Each row was made from one path, in order. Every step used is in the known rows, and no mark comes twice. Write each row's path.
In the rows, 128 means zero.
Known rows
nepes-sude: [135 128 114 153 166 103 118 142 154 104 134 166 112 137 145  96 145 124
 112 137 150 121  90  90 134 109  97 134 122 157 169 143 123 119 141  86
 138 146 125  93 128  94 108 135]
rire-timu-sude-nepes: [135 105 116 111  94 103 142 128 170 148 110 156 152 126 134 144 151 144
 106 169 125  99 125 155 119  96  71  95 123 102 131 159 135 120 162  90
 101 130 124 101 123  40 108 169]
pobon-vuma: [138 120 135 130 123 124 136 127 143 127 133 110 117 112 133 139 120 122
 114 134 146 154 132  95 113 116 131 146 131 126 124 123 147 104 110  78
 142 162 127 102 134 106 118 146]
zize-dape-doveka-sedu: [ 92 141 117 107 100 121 128 152 110  83 142  95 107 148  65  92  82 155
 137 141 111  94  86  94 149 108 173 115  92 152 127 148  94 158 134 194
 174  84 141 167 151 223 128  96]
sedu-rire-timu-sude-nepes: [128  98 108  95  89  99 136 122 154 151 131 165 160 143 132 133 160 141
 122 156 121 122 129 179 122 118  81  93 154  92 117 150 134 152 157 119
  82 124 104  88 112  76 106 163]
timu-rire-sedu-doveka-dape: [117 154  60 168 110 110 128 104  88 144 182  85  86 122 169 130 185 155
  83 101 100 111 141 169 195 130 152 114  91  84 136 131  97 158  95 208
 131 125  85 130 181 171 138  87]
zize-dape-doveka-sedu-rire-timu-sude: [ 78 115 106  60  60 143 131 133 139 112 145 118 135 145  80  99  96 154
 133 157  95 105  66 164 160  90 182  80 110 113 114 135 109 187 155 218
 122  54 109 150 148 205 144 100]
rire-timu: [140 108  91 119 108 113 139 108 130 128 128 143 122  91 155 122 141 118
 112 141 129 131 101 121 135 114 117 100 130 116 128 140 131 110 128 114
 111 134  90  94 146  94 121 137]
dape-doveka: [136 122 110 127 124 123 131 139 121 100 139 120 112 126  98 107 115 150
 125 123 132 122 109  96 124 129 130 116 120 140 150 134 104 139 141 142
 146 135 128 135 143 157 121 117]
zize-dape-doveka-sedu-rire-timu: [ 87 122  89  78  72 119 118 124 101 103 158 111 125 134  82  92  90 143
 156 147  92 116  71 137 157 120 198  85 123 126  98 133  99 177 120 226
 134  56  99 142 160 236 136  87]
vuma-pobon-sedu-gevada: [127 112 150 122 169 159 121 131  96 140  98 111 164  97 133 114 124  74
 140 110 148 165 146 163 140 180 139 139 172 152 100 132 154 105 150 109
 115 139 125 105  85 168 155 159]
vuma-pobon-sedu-doveka-dape: [128 142 163 138 130 150 132 125  73 101 144  82 112 109 128 150 118 116
 147  80 108 131 189 136 147 154 157 129 131 135 145  98 108 113 107 182
 153 118 136 165 119 203 150 111]
sude-vuma-pobon-sedu: [148 116 176 137 151 161 119 132 110 125  92 128 146 123 132 165 105 109
 144 109 148 150 166 116  94 166 121 137 145 155 135 129 162  88 114 118
 124 179 141 145  72 109 157 131]
pazov-nepes: [150 120 107 137 145 125 143 158 140 101 125 140 119 127 144 103 170 118
 147 142 127 124 109  90 110  99  71 110 141 145 151 114 126 122 135  97
 139 152 137 107 110  90 123 172]
dape-doveka-sedu-rire-timu-sude: [ 81 122 105  69  74 142 129 119 147 141 132 134 136 132 106 105 109 143
 131 145  98 128  66 160 154  96 162  94 118  98 105 139 120 192 166 187
 105  82  94 130 151 164 142 120]
pazov-nepes-sude-vuma-pobon: [162 131 157 183 208 146 119 161 162 116 115 171 124 144 149 128 135 109
 159 134 161 119 115  74  71 111  90 130 121 171 181 119 153 102 107  69
 150 154 170 147  72  40 142 148]
pobon-vuma-sude-nepes: [143 130 153 142 136  80 159 128 141 151 128 128 142 146 124 171 108 111
 143 142 148 140 175 104  78 133  99 157 131 118 102 130 159  92 102  28
 153 130 152 117 133  72  93 140]
pobon-sedu-doveka-dape-zize: [115 150 138 138 101 136 130 139  63  40 179  65  95 121 107 126 139 161
 135  96  78  92 167 114 176 124 151 107 128 148 181  75  60 140 107 243
 165 104 129 168 136 234 133 114]
sedu-rire-timu-sude: [126  94  96  79  90 132 140 111 159 145 131 157 140 118 148 111 150 128
 109 138 124 146 101 173 143 107 109  95 148  91 127 128 139 154 155 133
  78 125  85  86 125  91 132 140]
zize-dape-doveka: [134 113 112 115 105 122 132 148 110  71 152  97 109 139  70  98 101 163
 126 135 128 102 110 101 137 121 152 103 114 152 157 135  92 137 127 172
 161 105 139 151 143 191 121  98]
pobon-sedu-rire-timu-sude-nepes: [124  99 123  91  83 114 127 128 138 136 109 159 187 142 138 157 172 126
 149 158 103 131 144 191 129 128  74  94 174 106 108 136 144 135 172 139
  69 132  98  83  92 103 121 173]
sedu-doveka: [135 128 113 140 147 118 126 135 123 114 156 115  97 117 131 120 142 144
 113 100 122 129 133 113 147 131 127 115 127 118 147 122 105 126 129 141
 142 145 111 126 146 130 126 116]
sedu-doveka-dape-zize: [120 150 122 143 110 122 138 133  85  54 201  68  66 126 101 104 122 178
 110  93  95  82 149 100 166 113 156 111 104 133 187  85  49 159  92 226
 175  99 136 174 156 206 114  99]
zize-dape: [134 110 109 117 115 111 139 141 119  83 137 116 111 136 107  94 123 142
 111 133 138 111 119 108 136 120 118 113 123 147 145 138 112 119 124 137
 143 128 131 118 123 149 119 122]
doveka-dape: [127 136 119 126 111 114 139 132 113  92 144 107  96 126 129 102 127 142
 112 121 124 112 133 103 143 116 114 131 108 137 151 120 101 136 120 150
 144 128 127 128 139 151 107 135]
vuma-pobon: [141 113 133 130 150 129 150 116 120 131 126 127 123 115 128 120 108 101
 115 105 161 148 147 110  99 148 126 137 127 138 131 142 141 110 118  88
 136 153 134 124 113 109 135 131]
bope-sude: [157 113 125 124 136 110 148 117 145 140 121 149 124 134 132 129 138 124
 120 118 139 124 128  93 109 122  88 138 129 146 133 135 126 107 152  83
 118 156 143 129 123  92 103 119]
rire-sedu-doveka: [136 144  77 155 143 107 117 131 105 140 165 109  96 111 140 115 174 141
  83 107 110 125 139 140 163 137 125 122 106 106 145 132 110 140 133 178
 138 152  97 126 163 125 134 125]
zize-dape-doveka-sedu-rire: [ 85 134 107  85  96 117 121 147  98  90 163 103 115 163  59  81  86 154
 150 128 109 119  90 116 152 129 179 113 122 148 112 132  94 184 127 222
 150  75 121 156 142 252 128  88]
zize-dape-doveka-sedu-pobon: [ 93 149 130 106 107 138 109 147 124  97 126  93 108 125  75  75  85 143
 123 160 119  95  79 136 156 125 192 144 105 139 102 138  93 160 140 175
 157  64 148 145 175 215 118 124]
pazov-nepes-sude: [147 130 110 169 182 110 124 166 164  90 130 173 122 141 155  91 180 115
 151 154 138 111  83  73 113  84  68 117 129 162 180 113 125 119 146  75
 148 141 145  97 105  74 115 168]
nepes-sude-bope: [141 135  96 167 162 110 116 130 155 127 112 186 129 143 145 106 160 139
 117 140 148 111  96  90 117 101  85 118 117 138 164 153 116 113 131  72
 120 148 142  94 127  89 100 131]
pobon-vuma-sude: [138 126 146 129 138 111 161 118 140 140 128 122 126 121 138 148 104 100
 127 124 149 168 147  98  98 124 131 161 126 119 116 112 160  91 100  42
 149 132 130 114 148  87 119 125]

Which path is each row?
[127 122  46 154 117 104 137 101 115 164 140 130 125 128 176 122 189 128
  80 123 138 136 115 157 163 135 110 126 113 101 117 165 142 145 118 133
 104 169  88  83 159 110 139 120] : timu-rire-sedu
[157 119 133 137 132  74 141 128 146 148 121 156 138 161 117 152 146 138
 136 133 138 104 155  99  91 134  58 137 135 141 121 155 121 105 153  70
 120 154 165 131 113  75  83 136] : bope-sude-nepes
[136 116 166 143 178 143  97 139 118 121 114 170 154 154 137 146 117 104
 165 103 152 159 141 123 100 165 120 143 163 169 149 120 158 116 116 127
 112 161 129 121  61 126 151 116] : nepes-sude-vuma-pobon-sedu-rire
[138 117 114 119 115 147 144 128 169 146  92 156 142 139 133 115 155 152
  91 136 137 107 121 133 118  89  79 106 115 102 148 155 123 126 151  83
  99 153 142 111 123  71 113 151] : timu-sude-bope
[168 113 191 135 157 156 132 115 127 150  87 142 151 135 134 186 107 107
 154 101 147 142 178 106  79 159 110 147 144 166 122 126 165  75 129  91
 112 174 164 171  66  89 143 111] : bope-sude-vuma-pobon-sedu
[146 134 136 164 177 119 100 152 162 113 123 170 109 149 143 118 130 148
 119 135 153 112  96  81 116 116 102 136 112 160 175 140 133 114 125  98
 139 165 133 120 109  61 112 121] : nepes-sude-vuma
[167 119 151 135 147 127 127 123 160 146 111 156 117 147 134 153 121 147
 125 116 148 119 136  86  96 127  93 138 122 145 142 137 137 100 135  95
 120 172 151 157 103  58 106 107] : bope-sude-vuma
[ 83 150 115 109 148 135 108 146 126 131 126 101 123 117  91  71  97 133
 137 139 121 121  71 124 165 136 176 135 119 143  93 146 109 173 167 167
 149  88 118 135 149 212 129 135] : dape-doveka-sedu-gevada
[120 144 164 147 116 154 140 123  51  61 174  59 100 115 102 143 110 138
 142  75  97 106 193 122 150 150 170 116 128 151 172  77  79 129  88 223
 172 100 150 191 120 233 154 102] : vuma-pobon-sedu-doveka-dape-zize
[128  90 147  93  96 129 141 110 124 157 107 154 194 132 132 170 143 101
 158 139 126 146 170 199 104 149  96  99 177 110  99 141 163 122 156 118
  75 130 118 101  75 101 142 166] : vuma-pobon-sedu-rire-timu-sude-nepes
[139 109 151 136 153 143  97 117 121 137 116 180 165 124 159 159 121  95
 166 124 142 161 122 146 111 158 139 112 164 146 135 120 168 106 108 129
  96 138 102 113  75 102 155 116] : nepes-sude-vuma-pobon-sedu-rire-timu
[146 137 162 147 141  96 136 128 151 165 111 130 144 123 131 158 111  99
 131 159 158 146 168 146  89 148 116 187 144 107  82 120 151  94 111   9
 138 111 159  97 159  63  88 170] : sedu-pobon-vuma-sude-nepes
[ 98 160 162 110 116 136 129 133 134 128 126  83 120 125  82 119  48 115
 142 161 129 131 107 130 131 124 216 174  99 126  80 109 130 132 104 104
 183  38 161 159 196 195 130 103] : zize-dape-doveka-sedu-pobon-vuma-sude
[ 84 117 100  67  85 130 133 113 161 151 120 154 140 126 141 104 130 122
 119 151 109 135  76 166 154  93 133 107 126  98  97 144 140 174 159 154
  90 104  83 101 136 123 134 141] : doveka-sedu-rire-timu-sude
[133  95 183  99 134 181 123 134 134 139  94 141 165 149 127 154 118 118
 138  99 142 163 167 162 100 154 119 135 163 135 129 121 167 127 140 138
  91 167 134 136  51 103 163 137] : timu-sude-vuma-pobon-sedu-rire
[159 129 176 176 200 156 108 166 139 103  94 169 151 144 156 152 145  95
 183 138 140 126 129  84  79 122  86 125 147 186 176 106 165  87 124  84
 143 165 165 138  47  72 157 156] : pazov-nepes-sude-vuma-pobon-sedu
[ 96 158 148 119 115 146 105 135 148 138 116  89 114 103 109 120  82 123
 125 157 131 138  95 124 134 123 199 174 118 118  85 118 128 145 131 120
 158  98 142 126 183 171 124 150] : dape-doveka-sedu-pobon-vuma
[129 151 188 152 130 172 122 130  63  68 165  61  96 126 102 160  96 160
 144  77  97  95 199 114 136 154 176 118 120 149 182  76  89 126  72 235
 172 120 159 218 102 200 161  87] : sude-vuma-pobon-sedu-doveka-dape-zize
[153 147 137 145 141 134 134 105 152 178  89 141 143 103 147 140 120  99
 119 147 156 158 147 144  97 131 138 171 136  89  90 114 150  88  92   9
 117 111 153  96 170  77 104 142] : sedu-pobon-vuma-sude-bope
[153 142 207 152 149 160 123 119 100 128 127  99 114 134 125 197 100 138
 162  77 109 116 202 117 113 155 144 139 121 145 147  94 121  94 107 170
 140 133 169 218  91 152 146  79] : bope-sude-vuma-pobon-sedu-doveka-dape
[131 128 127 134 140 131 116 142 100  99 135 114 125 115 135 143 154 134
 138 103 101 138 149 124 156 142 121 115 151 131 142 111 120 111 142 162
 130 153 106 118 129 162 140 130] : pobon-sedu-doveka
[169 113 175 141 164 142 140 107 148 165 108 148 126 138 128 165  93 119
 130 100 163 134 160  92  68 151 114 151 123 148 134 139 152  91 119  77
 125 166 172 178  85  57 129  95] : bope-sude-vuma-pobon
[144 113 152 119 133 151 126 150 178 128  99 138 118 143 125 129 129 158
  92 131 142 113 123 120 115 102  94 129 109 125 161 141 143 126 151 111
 117 171 135 135 102  44 126 140] : timu-sude-vuma
[121 146 143 136 115 131 119 144  83  80 148  86 105 115 132 136 143 142
 142  99  87 115 159 126 173 131 139 116 130 134 151  92  92 123 125 203
 147 121 117 143 133 203 133 121] : pobon-sedu-doveka-dape
[110 124  48 148 145 119 115 107 114 182 138 114 142 112 176  93 191 114
  81 130 141 147 102 196 188 156 134 129 131 102  89 166 140 154 139 133
  94 149  78  71 149 136 142 135] : timu-rire-sedu-gevada
[108 167 142 136 137 133 130 108 153 186  80 137 140 110 147 136 101  94
 131 157 140 152 126 136 108 120 159 185 112  93  61 131 157 111 101  30
 129  92 153 113 183 106 109 142] : doveka-sedu-pobon-vuma-sude-bope
[146 151 117 145 141 120 133 107 138 181 120 112 127  92 159 127 136  85
  81 148 149 172 146 166 123 146 143 191 119  95  89 112 161 109 110  56
 134 119 125  93 191  75 123 155] : rire-sedu-pobon-vuma-sude
[159 102 182 117 151 151 126 112 113 155 103 151 162 154 131 177 114 106
 171  84 142 167 181 126  81 178 117 145 172 153 107 115 162 103 127 120
  94 166 147 157  55 120 145 102] : bope-sude-vuma-pobon-sedu-rire
[128 100  95  94  94 124 119 114 102 119 125 151 157 105 153 135 160 106
 152 132 108 166 121 161 148 145 119  95 184 121 106 116 139 123 136 161
  81 138  70  72 112 154 139 141] : pobon-sedu-rire-timu
[133 112 136 120 121 107 141 147 166 132 111 145 139 157 113 129 152 152
 106 150 137  95 143 136 109 107  62 123 125 122 138 156 130 131 174  86
 119 151 150 109 107  60 100 172] : timu-sude-nepes
[ 86 123 110  83  83  98 132 124 158 160 121 161 157 153 128 128 141 136
 134 162 107 112 102 173 135 104  99 109 131  97  84 158 133 176 167 145
  93 102 104 103 126 104 110 162] : doveka-sedu-rire-timu-sude-nepes
[ 98 166 160 119 132 134 129 123 146 154 114 102 122 109 106 127  61 105
 139 150 136 153 108 125 121 129 199 192 108 112  76 113 141 134 119  77
 166  68 147 142 197 155 123 124] : dape-doveka-sedu-pobon-vuma-sude
[140 150  74 172 124 123 138  71 138 228 102 136 152 108 194 155 167  99
  86 145 155 167 142 195 132 141 148 167 119  56  66 144 167 112  76  29
  89 125 121  78 197  72 128 119] : timu-rire-sedu-pobon-vuma-sude-bope
[ 98 120 149  88 112 162 124 106 158 177 104 149 143 131 137 139  89 116
 128 129 132 145 111 165 116 122 158 117 120 103  98 144 168 157 126 144
  95 114 108 151  99  89 165 116] : doveka-sedu-rire-timu-sude-vuma-pobon
[162 124 196 148 166 161 118 120 121 152 114 129 135 130 134 201 111 123
 162  78 126 139 192 117  98 162 130 138 142 142 133 112 145  77 123 127
 129 163 159 194  85 109 159  81] : bope-sude-vuma-pobon-sedu-doveka
[107 157  57 170  94 109 137 103  68 107 211  64  75 130 144 118 181 176
  76  92  93  88 144 153 201 124 165 105  90  99 164 112  64 178  79 250
 149 111 104 154 185 201 140  76] : timu-rire-sedu-doveka-dape-zize
[155 136  92 184 173 119 120 158 165 111 108 191 139 147 158 101 190 129
 151 161 132  97  85  77 101  76  57 101 127 148 176 130 118 114 128  62
 129 143 159 101 103  65 109 158] : pazov-nepes-sude-bope
[ 93 146 117 115 116 122 129 141 124 111 133 115 109 136  89 102  95 145
 133 130 118 114  84  89 139 116 155 132 101 143 118 149 107 159 144 165
 154 112 128 148 156 182 125 117] : dape-doveka-sedu
[ 89 131  87  90  87 119 119 116 111 132 153 132 127 120 106 106 103 137
 152 139 102 139  71 132 152 124 178  99 131 111  95 138 107 180 134 198
 115  85  83 126 162 200 135 108] : dape-doveka-sedu-rire-timu
[142 141  81 144 134 117 111 117 125 156 122 125 120  94 155  87 170 115
  66 146 140 135 117 171 152 150 116 159 124 112 113 140 123 136 147 120
 109 146 112  82 171 101 115 172] : rire-sedu-pobon
